Each row comes from the steps of one walk. Every step used is in the known rows, and no mark comes twice. Write the walk behind each row, first mark first.
Known rows:
nute dabe: [-2.96 -3.18  1.13 -1.44 -0.16 -2.60  1.51  0.40  1.31  0.28  2.96  1.77
  0.60 -1.11 -1.58  2.06  0.83  1.63 -0.63 -0.42  0.89  0.49 -0.02]
vutun luto torav tuko dabe nute: [-3.24 -0.77 -1.19 -3.29 -5.37 -0.38  0.23 -1.75  1.17  0.92  1.25 -1.68
  1.83  1.27  0.78  2.60 -0.62  2.87 -0.92  1.23  0.62  1.65 -0.04]
zunegu nogip: [-2.32 -2.95  1.39  0.78 -3.24 -1.63  0.40  0.32  0.75 -0.93  1.89  0.56
  1.06  0.15 -1.85  3.37 -0.27  3.48 -0.79 -0.96 -0.44  0.60  0.47]
tuko zunegu dabe: [-1.54 -2.84  2.49 -1.39 -2.83 -1.03  3.21  0.24  0.31 -0.15  3.73 -0.68
 -0.68  1.42  0.18  2.57  1.40  3.41 -1.15 -2.01  0.37 -0.02  0.76]
luto torav tuko dabe nute: [-2.59 -0.53  0.51 -3.66 -5.43 -0.46  0.70 -2.48  0.04  1.05  1.20 -1.77
  1.54  1.40 -0.01  2.84 -0.32  2.32 -0.70  0.78  0.56  1.31  0.78]
nute dabe tuko zunegu: [-0.90 -2.49  1.72 -4.18 -2.45 -1.47  2.79  1.17 -0.95  1.65  2.70 -0.13
 -2.60 -0.98 -0.72  2.96 -0.88  1.37 -0.47 -1.83  1.24  0.62 -0.18]
zunegu dabe: [-2.18 -3.48  1.47 -0.34 -1.86 -1.66  1.99  0.09  1.06 -0.86  3.58  0.40
  1.06  0.43 -0.95  2.21  0.69  3.74 -1.03 -1.24 -0.09 -0.52  0.51]
torav tuko: [-3.89 -2.02  0.56 -0.18 -3.85 -1.39  1.37 -1.10  2.11  0.46  1.92 -1.00
  0.60  0.36 -2.18  2.10 -2.92  3.51  0.42  3.56 -0.45  1.14  1.19]
vutun luto: [-4.37 -2.45 -2.53 -1.06 -2.04 -1.45 -1.40  0.57  4.02 -0.38  1.93  0.68
  1.17 -0.57 -0.05  1.61  0.42  4.34 -0.20  0.29 -0.19  2.04 -1.38]
luto torav: [-5.12 -3.21 -0.92 -2.59 -1.32 -1.91  0.84 -3.16  2.33  0.11  0.82  0.19
  1.12  2.03 -1.76  1.96  2.34  3.05  0.00  0.04 -0.38  2.52 -1.67]
vutun luto torav tuko zunegu nogip: [-3.83 -3.08 -0.16  0.89 -4.84 -0.93  2.92 -0.23  1.60  0.06  1.75 -1.56
 -0.22  2.70 -0.42  3.39 -1.88  3.75 -1.10  1.74  0.15  2.04 -0.29]
tuko dabe zunegu: [-0.88 -0.53  1.55 -4.36 -3.93 -0.88 -0.18  0.37 -0.53  0.88  2.41 -0.37
 -0.43  0.54  0.19  2.81  1.00  2.05 -0.66 -1.61  0.61  0.65  0.37]
vutun luto torav tuko zunegu dabe nute: [-2.63 -3.64 -0.80 -2.07 -4.64 -0.57  2.97 -0.96 -0.11  0.09  2.16 -1.61
  1.50  2.69  0.73  2.60 -0.23  3.42 -2.01  0.30  0.85  0.06 -0.08]
dabe zunegu tuko torav: [-0.08 -2.27  1.97 -3.66 -2.80 -0.83  1.18  1.46 -1.08  0.06  0.73  0.45
 -1.25  2.10 -0.51  3.27 -0.10  2.54 -0.80 -1.55  0.42  0.38  1.37]
dilag zunegu tuko dabe: [-0.86  0.55  3.34 -1.79 -3.91 -0.72  2.48  1.36 -0.21  0.39  4.58 -0.64
 -0.46  0.93  0.06  2.94  0.21  2.39 -1.25 -2.51  0.08  0.43  1.02]
torav tuko zunegu dabe nute: [-0.95 -2.86  1.65 -2.12 -5.06 -0.51  2.85 -0.45 -1.45  0.08  2.54 -1.53
  0.95  1.51  0.01  2.94 -0.51  2.97 -1.68 -0.42  0.71 -0.94  1.64]
dilag zunegu dabe: [-1.64 -2.68  2.46 -0.78 -2.59 -1.47  3.78  1.06 -0.49 -0.80  5.13 -0.15
  0.21  1.32 -0.72  1.92  0.71  3.83 -1.84 -1.85 -0.23 -1.50  1.25]
nute dabe zunegu: [-1.51 -3.63  0.78 -2.99 -1.32 -2.30  1.63  1.23 -0.94  0.44  2.67  1.45
  0.38  0.06 -1.32  2.39  0.46  1.22 -1.36 -0.81  1.25 -0.49 -0.15]
nute dabe zunegu tuko torav luto vutun: [-2.94 -4.79 -0.93 -0.87 -2.75 -1.85  2.00 -0.66  0.97 -0.59 -1.32 -0.11
 -0.44  1.21  2.35  2.80  2.27  1.97 -2.98  0.77  0.25  2.42  0.54]
vutun luto torav tuko zunegu: [-4.85 -2.17 -0.84 -1.84 -4.16 -0.76  2.75 -1.67  2.61  1.25  1.54 -2.17
 -1.02  2.93  0.05  2.19 -0.78  3.42 -0.10  2.68  0.25  2.95 -0.67]
luto vutun: [-4.32 -4.84 -1.24 -1.31 -2.00 -2.11 -1.53 -2.81  2.52 -0.99  0.49  0.38
  0.45  0.62 -0.56  1.97  2.74  3.17 -1.02 -1.09 -0.87  2.75 -0.77]

Which walk is each row?
[-6.14 -3.57 -3.50 -1.89 -1.30 -1.77  0.08 -2.07  4.08 -0.10  0.94  0.33
  1.64  1.88 -0.50  1.55  1.86  3.92 -0.33  0.69 -0.18  3.10 -2.95] : vutun luto torav
[-0.36 -0.55  1.82 -3.09 -4.57 -0.48  0.28  0.00 -1.09  0.18  2.10 -0.38
  1.74  0.17  0.06  3.43  0.55  2.00 -1.37 -2.61  0.60  0.16  0.90] : zunegu tuko dabe nute
[-0.04 -2.75  2.16 -3.50 -1.89 -1.37  2.16  2.01 -1.40  0.26  1.32  1.08
 -1.24  1.68 -0.49  3.25 -0.28  1.71 -1.23 -1.53  1.09 -0.04  1.27] : nute dabe zunegu tuko torav
[-0.82 -3.57  1.20 -0.88 -2.53 -1.54  2.10  1.71 -1.07 -0.49  2.52  0.87
  1.17  1.21 -1.96  3.13 -0.85  2.25 -1.49 -1.55  0.20 -0.50 -0.35] : dabe zunegu tuko
[-3.11 -0.21  0.62 -2.21 -3.86 -0.78  0.88 -0.49  2.45  0.34 -1.73 -1.15
 -0.80 -0.10  2.16  2.49  2.01  3.56 -0.50  2.43 -0.28  2.58  2.20] : tuko torav luto
[-1.07 -3.26  0.97 -2.16 -3.47 -1.10  1.07 -0.41 -1.09 -0.74  2.30  0.08
  2.46  0.41 -0.56  2.63  1.03  3.10 -1.70 -2.06  0.39 -1.24  0.92] : zunegu dabe nute
[-6.28 -3.21 -2.77 -0.16 -3.29 -1.51  1.84 -2.07  3.90  0.50  1.27 -1.17
  1.36  2.11 -1.31  1.64 -2.34  4.04 -0.02  4.64 -0.32  2.65 -1.30] : vutun luto torav tuko
[-0.58 -1.56  1.06 -5.74 -2.95 -0.90 -0.44  0.46 -0.33  0.96  0.03  0.05
 -2.61 -0.58 -0.84  2.89 -1.32  2.90  0.57 -1.22  0.18  1.01  1.12] : dabe tuko torav
[-0.91 -1.71  1.99 -0.28 -5.58 -0.94  1.49  1.11 -1.01  0.11  2.45 -0.89
  0.20  1.20 -0.75  3.93 -2.41  2.64 -1.40  0.32  0.39  0.10  1.29] : torav tuko dabe zunegu nogip
[-2.38 -1.13  0.68 -3.64 -4.68 -0.89  1.65 -0.98 -0.15  1.36  2.01 -1.50
 -0.09  2.29 -0.25  2.72 -0.99  2.09 -0.67  1.31  0.62  1.20  0.11] : luto torav tuko dabe zunegu
[-0.74 -4.29  1.41 -0.56 -1.35 -2.13  3.40  2.44 -1.41 -0.25  3.32  1.66
  1.08  0.67 -1.92  3.09 -0.99  1.23 -2.06 -1.47  1.07 -0.98 -0.47] : nute dabe zunegu tuko
[-2.94 -1.22  1.86 -1.84 -4.63 -0.67  2.42 -0.87  1.25  1.24  2.08 -1.99
 -1.69  1.51 -0.65  2.56 -1.22  3.05  0.23  1.85  0.16  1.81  1.35] : torav tuko zunegu
[-2.03 -2.85  2.43 -0.34 -3.94 -0.91  4.30  0.01  0.49  0.21  3.84 -1.63
 -0.78  1.83 -0.20  2.56 -1.20  3.58 -0.99  0.73  0.32 -0.06  1.42] : torav tuko zunegu dabe
[-1.97 -3.37  0.86 -2.53 -4.68 -0.65  3.59 -1.66 -1.22  0.22  2.05 -1.68
  1.20  2.83 -0.04  2.86  0.12  2.86 -1.78 -0.12  0.78 -0.30  0.69] : luto torav tuko zunegu dabe nute
[-1.49 -2.19  2.33 -0.15 -2.70 -1.42  3.43  1.78 -0.65 -0.67  4.13  0.36
  0.52  1.38 -1.89  2.58 -0.44  2.92 -1.60 -1.91 -0.40 -0.57  0.58] : dilag zunegu tuko
[-4.32 -3.50 -1.36 -1.50 -3.31 -1.43 -0.52 -2.62  2.99 -0.61 -2.34 -0.93
 -0.70  0.73  2.44  2.28  3.51  3.39 -1.56  1.24 -0.75  3.83  0.88] : tuko torav luto vutun
[-1.24 -0.12  2.54 -1.44 -3.29 -0.85  1.11  0.57  1.06  0.33  3.33 -0.22
  0.19  0.14 -0.15  3.17  0.19  2.34 -0.58 -1.95  0.19  1.22  0.40] : zunegu tuko dabe
[-4.03 -0.01  0.90 -2.27 -4.41 -0.86  1.62 -2.46  2.36  1.41  2.16 -1.96
 -0.02  1.58 -0.27  2.46 -0.89  2.72  0.24  2.37  0.05  2.63  0.36] : luto torav tuko dabe
[-5.48 -2.93 -0.69 -0.71 -3.32 -1.61  2.43 -2.93  2.52  0.64  1.13 -1.23
  1.02  2.19 -2.26  1.97 -1.90  3.36  0.24  4.03 -0.47  2.16 -0.30] : luto torav tuko
[-0.52 -1.72  2.09 -1.18 -4.72 -1.07  0.59  1.22 -1.15 -0.18  2.39 -0.15
  0.28  0.92 -0.50  3.93 -0.41  2.52 -1.51 -1.82  0.39  0.14  0.75] : tuko dabe zunegu nogip
[-3.44 -3.81 -1.62 -2.25 -3.64 -1.40 -0.05 -1.94  1.98 -0.22 -2.39 -0.98
 -1.33 -0.18  2.06  2.56  1.78  3.14 -1.59  1.01 -0.63  3.32  0.51] : dabe tuko torav luto vutun
[-1.03 -4.22  1.45 -0.06 -2.61 -2.17  2.03  1.97 -1.49 -0.53  2.56  1.32
  0.85  0.48 -1.62  3.60 -0.74  1.83 -2.06 -1.19  0.93 -0.77  0.25] : nute dabe zunegu nogip
[-1.30 -3.60  0.38 -3.09 -1.13 -2.38  1.84  1.43 -0.61  0.98  2.61  1.38
 -0.69 -2.77 -2.36  2.60 -2.47  1.45 -0.47 -1.00  0.95 -0.33 -0.76] : nute dabe tuko
